Known rows, with every way that one mark hangs from another:
J379(J917(J376(J562) J564)): .19, -.08, -.28, -.33, -.23, .14, .17, -.23, -.41, .10, .36, .30, -.13, -.53, .07, .38, -.19, .18, .06, .23, .16, .30, -.12, .45, -.23
J917(J376): .24, -.23, -.15, -.35, -.07, -.08, .25, -.27, -.23, .01, .11, .44, -.08, -.48, .10, .23, -.19, .01, .22, .35, .07, .13, -.01, .22, -.13
J562(J379(J917(J564))): .08, -.06, -.15, -.27, -.33, .30, .11, -.17, -.52, -.02, .24, .20, -.19, -.43, -.06, .31, -.10, .19, .10, .20, .12, .32, -.09, .24, -.37
J917(J376(J562) J490): .38, -.08, -.25, -.17, -.07, -.17, .32, -.57, -.30, -.06, .21, .50, -.01, -.37, .01, .31, -.29, .13, .29, .19, .07, .15, -.11, .40, .09
J379(J562 J917): .16, .02, -.02, .06, -.15, .32, .20, -.32, -.29, .03, .15, .32, .01, -.39, .10, .20, -.12, .07, .09, .31, .34, .18, .03, .26, -.18
J490(J779): .36, -.32, .11, -.08, -.16, .00, .17, -.30, -.26, -.01, -.15, .37, -.18, -.44, .06, .10, -.04, -.08, .11, .19, .20, -.07, -.02, .06, -.10
J779(J490): .41, -.21, -.07, .01, -.24, -.06, .17, -.27, -.28, -.07, .00, .42, -.12, -.45, .10, .14, -.09, -.04, .05, .38, .31, -.04, -.09, -.04, -.10
J562(J379(J917(J196 J376))): -.10, -.17, -.13, -.47, -.15, .23, .06, -.23, -.47, .07, .20, .35, -.12, -.58, -.05, .35, -.29, .00, .32, .33, .17, .20, -.10, .32, -.17
J379(J917): .23, -.09, .03, -.15, -.14, .13, .16, -.22, -.38, .07, .08, .29, -.09, -.55, .04, .21, -.16, .01, .06, .36, .31, .17, .01, .21, -.28
J562(J376 J379(J917(J196 J490))): -.15, .04, -.23, -.27, -.24, .25, -.08, -.42, -.54, -.04, .14, .43, -.12, -.41, -.13, .30, -.32, .10, .18, .27, .21, .13, -.18, .28, -.11
J564(J917): .36, -.32, -.11, -.15, -.15, -.07, .18, -.30, -.35, -.07, .15, .34, .01, -.32, .05, .12, -.24, -.10, .11, .23, .22, -.09, .03, .00, -.12
J564(J917(J196(J965))): .30, -.33, -.09, -.35, -.14, .07, .00, -.13, -.35, .05, .08, .50, .07, -.30, .12, .03, -.28, -.09, .39, .21, .36, -.13, .04, .08, -.16
J376(J562 J917(J379 J490 J564)): .38, .18, -.38, -.30, -.46, -.03, .27, -.46, -.47, -.12, .32, .48, -.15, -.49, .11, .42, -.23, .26, .13, -.03, -.10, .21, -.03, .56, -.14
J564(J917(J196 J379 J490)): .25, -.28, -.22, -.35, -.25, -.19, .10, -.53, -.37, -.06, .01, .50, .00, -.49, .12, .21, -.27, -.10, .44, .06, .07, -.22, .04, .18, .07
J376(J562(J379(J917(J196 J490)))): .14, -.02, -.13, -.11, -.20, .26, .16, -.46, -.55, -.04, .27, .38, -.04, -.33, -.17, .35, -.33, .10, .33, .16, .24, .17, -.18, .41, -.05
J562(J376(J917(J196 J564))): .06, -.04, -.35, -.48, -.35, .19, -.08, -.11, -.46, .01, .10, .55, -.24, -.44, .11, .24, -.27, .17, .00, .25, .04, .00, -.10, .32, -.25
J376(J917): .32, -.01, -.06, -.27, -.23, .02, .22, -.20, -.40, -.03, .09, .45, -.14, -.53, .07, .22, -.27, .04, .03, .29, .13, .10, .04, .26, -.27
J917(J564): .36, -.21, -.18, -.21, -.24, .07, .17, -.15, -.33, .00, .04, .35, -.18, -.34, .11, .17, -.01, .20, .13, .20, .06, .12, -.04, .18, -.28
J196(J917(J564) J965): .36, -.06, -.18, -.34, -.35, .08, .12, .05, -.20, .16, .10, .43, -.08, -.30, .13, .10, -.01, .16, .43, .16, .30, .14, .13, .24, -.59
J379(J917(J564)): .23, -.10, -.10, -.22, -.27, .15, .10, -.15, -.42, .09, .08, .24, -.19, -.54, .09, .23, -.05, .17, .03, .24, .20, .21, -.04, .25, -.34
J562(J379): .19, -.15, -.07, -.17, -.19, .20, .22, -.25, -.40, -.13, .19, .34, -.08, -.28, -.10, .22, -.17, .04, .23, .27, .08, .20, -.05, .14, -.24
J376(J917(J196(J965) J490 J564)): .30, .03, -.20, -.46, -.34, .04, -.04, -.18, -.46, .06, -.10, .61, -.18, -.48, .22, .19, -.22, .29, .34, .05, .16, .07, .00, .40, -.23
J562(J376 J379(J917)): -.10, .08, -.20, -.22, -.27, .35, .02, -.24, -.50, -.08, .34, .32, -.10, -.36, -.14, .29, -.27, .06, -.04, .40, .20, .29, -.11, .19, -.31
J196(J917): .34, -.18, -.07, -.18, -.20, -.06, .27, -.19, -.20, .10, .04, .40, -.07, -.39, .00, .17, -.12, -.05, .35, .28, .24, -.03, .09, .20, -.36
J376(J562(J379)): .28, -.09, -.16, -.06, -.18, .30, .32, -.31, -.43, -.15, .42, .37, .01, -.13, -.17, .30, -.26, .08, .20, .23, .11, .24, -.14, .28, -.15
J376(J562 J917(J196)): .30, -.08, -.15, -.28, -.19, .21, .19, -.23, -.47, .01, .22, .56, -.08, -.42, .01, .28, -.42, .03, .19, .24, .18, .02, -.07, .47, -.11
J376(J917(J564)): .32, -.04, -.19, -.34, -.35, .06, .15, -.12, -.44, -.01, .10, .40, -.24, -.50, .14, .25, -.16, .20, -.01, .17, .05, .14, .01, .29, -.32
J196(J917(J376 J490 J564) J965): .31, -.01, -.30, -.46, -.32, -.21, .12, -.19, -.18, .15, .06, .52, -.10, -.41, .17, .18, -.07, .25, .55, .09, .22, .16, .11, .36, -.38

Rows:
.02, .12, -.19, -.01, -.20, .39, .09, -.33, -.30, -.01, .25, .37, .01, -.32, .07, .21, -.19, .09, -.07, .38, .33, .18, -.04, .25, -.20 | J379(J562(J376) J917)
.21, -.01, -.10, -.33, -.26, .14, -.10, -.21, -.45, .17, -.12, .44, -.15, -.51, .17, .16, -.10, .25, .37, .13, .34, .14, -.03, .36, -.26 | J379(J917(J196(J965) J490 J564))
.27, -.09, -.28, -.54, -.29, -.02, .10, .04, -.17, .19, .17, .47, -.09, -.41, .18, .17, -.07, .17, .47, .20, .24, .19, .13, .32, -.51 | J196(J917(J376 J564) J965)
.17, .00, -.16, -.04, -.27, .36, .14, -.25, -.33, .04, .16, .26, -.09, -.39, .16, .22, -.02, .23, .06, .19, .25, .20, -.01, .30, -.25 | J379(J562 J917(J564))
.20, .01, -.23, -.61, -.28, -.08, .22, -.08, -.08, .14, .26, .54, .05, -.53, .19, .23, -.16, -.04, .59, .28, .19, .20, .24, .37, -.47 | J196(J917(J376 J379) J965)
.21, .13, -.18, -.25, -.35, .17, .28, -.32, -.30, -.12, .26, .49, -.03, -.51, .20, .28, -.23, .04, .12, .23, .00, .16, .14, .37, -.20 | J376(J917(J379(J562)))
.20, .00, .02, -.26, -.13, .11, -.03, -.28, -.40, .17, -.12, .50, -.05, -.53, .11, .14, -.21, .10, .40, .23, .43, .10, .01, .32, -.18 | J379(J917(J196(J965) J490))
-.05, -.10, -.14, -.39, -.16, .07, .05, -.44, -.50, .02, .09, .39, -.13, -.60, -.04, .35, -.29, .08, .39, .22, .15, .17, -.12, .36, -.04 | J562(J379(J917(J196 J376 J490)))
.29, -.05, -.10, -.03, -.36, -.13, .28, -.58, -.11, -.02, -.05, .47, -.07, -.46, .12, .22, .01, -.05, .48, -.02, .14, -.13, .15, .28, -.09 | J196(J917(J379(J562) J490(J779)))
.32, -.04, -.17, -.24, -.31, -.24, .29, -.44, -.19, .02, .03, .47, -.06, -.52, .06, .26, -.10, -.01, .51, .13, .08, -.01, .16, .30, -.25 | J196(J917(J379 J490))
.05, -.02, -.26, -.36, -.30, .03, .11, -.39, -.50, -.02, .22, .25, -.21, -.54, -.01, .39, -.14, .26, .21, .12, .05, .33, -.11, .34, -.18 | J562(J379(J917(J376 J490 J564)))
.28, .11, -.10, -.15, -.37, -.05, .22, -.59, -.30, -.15, -.02, .51, -.13, -.59, .21, .28, -.14, .04, .15, .00, .02, .00, .11, .36, .02 | J376(J917(J379(J562) J490(J779)))
.09, .07, -.31, -.16, -.28, .25, .21, -.37, -.18, -.13, .30, .51, .04, -.29, .15, .22, -.15, .05, .13, .30, .01, .13, .05, .25, -.13 | J917(J379(J562(J376)))
.40, -.23, -.12, -.14, -.38, -.24, .14, -.39, -.25, .07, -.20, .39, -.28, -.46, .06, .18, .08, .11, .35, -.07, .18, -.15, .01, .20, -.21 | J196(J917(J490(J779) J564))
.23, .07, -.18, .05, -.29, .16, .14, -.48, -.35, .01, .04, .31, -.10, -.38, .15, .24, -.02, .32, .14, .08, .22, .18, -.03, .33, -.12 | J379(J562 J917(J490 J564))
.32, -.05, -.30, -.30, -.44, -.22, .24, -.39, -.22, .03, .04, .43, -.16, -.51, .11, .28, .02, .14, .47, .00, -.02, .02, .12, .34, -.32 | J196(J917(J379 J490 J564))
.32, -.27, -.20, -.29, -.25, -.29, .09, -.49, -.29, .01, -.16, .40, -.30, -.55, .18, .23, .01, .20, .21, -.03, .00, .02, -.10, .23, .04 | J917(J376 J490(J779) J564)
.33, -.36, -.12, -.24, -.16, -.40, .13, -.59, -.32, -.06, -.03, .38, -.09, -.53, .11, .19, -.21, -.10, .19, .03, .18, -.18, -.01, .06, .17 | J564(J917(J376 J490(J779)))
.07, -.28, -.39, -.70, -.29, .03, .07, -.18, -.27, .11, .11, .52, -.18, -.64, .26, .32, -.11, .09, .44, .16, -.17, .07, -.03, .41, -.13 | J917(J196 J376 J379 J564)
.04, -.08, -.17, -.29, -.32, .20, .00, -.34, -.56, .02, .04, .33, -.21, -.48, -.05, .31, -.14, .22, .33, .08, .14, .16, -.15, .31, -.17 | J562(J379(J917(J196 J490 J564)))
-.06, .10, -.31, -.38, -.34, .15, -.03, -.39, -.56, -.14, .14, .56, -.18, -.39, -.09, .31, -.43, .12, .16, .21, .06, .07, -.12, .32, -.11 | J562(J376(J917(J196 J490)) J379)
.01, -.06, -.12, -.43, -.31, .43, -.07, -.01, -.52, .09, .16, .34, -.13, -.41, .00, .23, -.13, .20, .34, .20, .27, .29, -.07, .30, -.40 | J562(J379(J917(J196(J965) J564)))
.17, -.23, -.27, -.65, -.19, .13, -.04, .03, -.29, .18, .04, .56, -.12, -.44, .25, .14, -.13, .21, .46, .21, .13, .14, -.04, .35, -.26 | J917(J196(J965) J376 J564)
.13, .02, -.04, -.11, -.22, .11, .15, -.44, -.50, -.09, .13, .27, -.10, -.46, -.11, .30, -.19, .11, .20, .21, .20, .25, -.07, .23, -.17 | J562(J379(J917(J490)))
.15, .16, -.35, -.06, -.28, .05, .20, -.62, -.19, -.17, .17, .55, .04, -.30, .14, .25, -.15, .12, .21, .18, -.01, .10, .03, .30, .00 | J917(J379(J562(J376)) J490)
.38, -.12, -.22, -.17, -.35, -.20, .20, -.35, -.27, .06, -.05, .39, -.19, -.39, .05, .21, -.02, .18, .40, .04, .13, -.03, .03, .27, -.30 | J196(J917(J490 J564))
.24, -.22, -.31, -.43, -.28, -.14, .21, -.14, -.20, .14, .14, .39, -.17, -.48, .10, .26, -.07, .10, .38, .19, .08, .04, .05, .30, -.37 | J196(J917(J376 J564))
.18, .03, -.32, -.27, -.29, -.21, .34, -.57, -.07, .02, .16, .53, .01, -.52, .15, .33, -.14, .04, .56, .12, .03, .03, .16, .42, -.10 | J196(J917(J376 J379(J562) J490))
.22, -.08, -.06, -.42, -.34, -.13, .07, -.47, -.40, -.01, -.20, .60, -.23, -.75, .18, .27, -.22, -.05, .30, .03, .03, -.12, .03, .37, .01 | J376(J917(J196 J379 J490(J779)))
.11, -.18, -.28, -.46, -.19, .21, .06, -.19, -.43, .17, .26, .39, -.15, -.57, .09, .37, -.24, .15, .24, .21, .18, .15, -.16, .51, -.14 | J379(J917(J196 J376(J562) J564))
.16, .19, -.40, -.10, -.38, .16, .09, -.44, -.35, -.14, .18, .51, -.13, -.25, .15, .23, -.20, .31, -.03, .14, .07, .10, -.05, .34, -.11 | J379(J562(J376(J917(J490 J564))))
.38, .06, -.22, -.32, -.18, -.15, .26, -.32, -.17, .10, .23, .57, .08, -.31, .04, .22, -.27, .11, .57, .15, .33, .17, .08, .45, -.24 | J196(J917(J376(J562) J490) J965)
.27, -.22, -.17, -.43, -.24, .26, -.04, .03, -.33, .15, -.05, .53, -.11, -.32, .20, .06, -.06, .21, .43, .17, .21, .08, -.02, .25, -.34 | J917(J196(J965) J564)
.26, .19, -.34, -.26, -.46, .01, .22, -.46, -.36, -.13, .14, .48, -.15, -.52, .25, .33, -.12, .28, .17, -.01, -.09, .16, .08, .45, -.14 | J376(J917(J379(J562) J490 J564))
.07, .10, -.10, .13, -.25, .17, .02, -.60, -.31, -.04, -.01, .38, -.10, -.40, .08, .20, -.12, .09, -.03, .17, .35, .03, -.06, .23, .01 | J379(J562(J376) J917(J490(J779)))
.31, .12, -.30, -.40, -.45, -.14, .18, -.39, -.42, -.09, .07, .47, -.23, -.64, .20, .34, -.14, .25, .14, .02, -.12, .16, .06, .42, -.21 | J376(J917(J379 J490 J564))
.26, -.02, -.12, -.42, -.23, .00, .05, -.34, -.27, .05, -.10, .67, .02, -.47, .20, .14, -.17, .07, .63, .14, .14, .07, .08, .35, -.11 | J917(J196(J965) J379 J490)
.15, .14, -.36, -.11, -.36, -.03, .25, -.54, -.13, -.03, .17, .53, .02, -.33, .08, .25, -.12, .04, .41, .14, .10, -.02, .13, .34, -.18 | J196(J917(J379(J562(J376)) J490))
.19, .15, -.25, -.23, -.26, -.06, .08, -.40, -.42, -.11, .08, .54, -.16, -.42, .05, .24, -.34, .13, -.06, .28, .10, .09, -.04, .27, -.15 | J562(J376(J917(J490)))
-.03, .09, -.22, -.03, -.18, .28, -.04, -.52, -.36, .02, .03, .50, -.02, -.37, .08, .21, -.25, .13, .18, .26, .32, -.01, -.10, .34, .02 | J379(J562(J376) J917(J196 J490))
.18, -.16, -.41, -.36, -.28, .17, .24, -.25, -.42, -.06, .49, .36, -.11, -.27, -.04, .38, -.19, .23, .21, .14, -.07, .32, -.18, .40, -.17 | J917(J376(J562(J379)) J564)
.25, .07, -.31, -.27, -.41, .30, .22, -.20, -.59, -.13, .49, .36, -.17, -.30, -.09, .40, -.29, .26, .05, .09, -.01, .30, -.14, .44, -.30 | J376(J562(J379) J917(J564))
.18, -.10, .00, -.20, -.12, .03, .05, -.41, -.42, .12, -.17, .43, -.13, -.60, .05, .22, -.21, .05, .32, .24, .30, .00, -.05, .30, -.07 | J379(J917(J196 J490))
.29, -.11, -.01, -.11, -.30, -.06, .02, -.43, -.43, .06, -.17, .25, -.29, -.60, .10, .24, .03, .16, .05, .03, .23, .07, -.07, .22, -.12 | J379(J917(J490(J779) J564))
.06, .02, -.02, -.29, -.21, .24, -.03, -.29, -.50, .03, .04, .42, -.05, -.43, -.04, .21, -.23, .13, .43, .20, .33, .22, -.05, .31, -.22 | J562(J379(J917(J196(J965) J490)))
.30, .00, -.48, -.39, -.33, -.16, .28, -.54, -.31, -.07, .32, .47, -.09, -.47, .14, .44, -.14, .25, .32, .01, -.19, .24, -.07, .54, .00 | J917(J376(J562) J379 J490 J564)
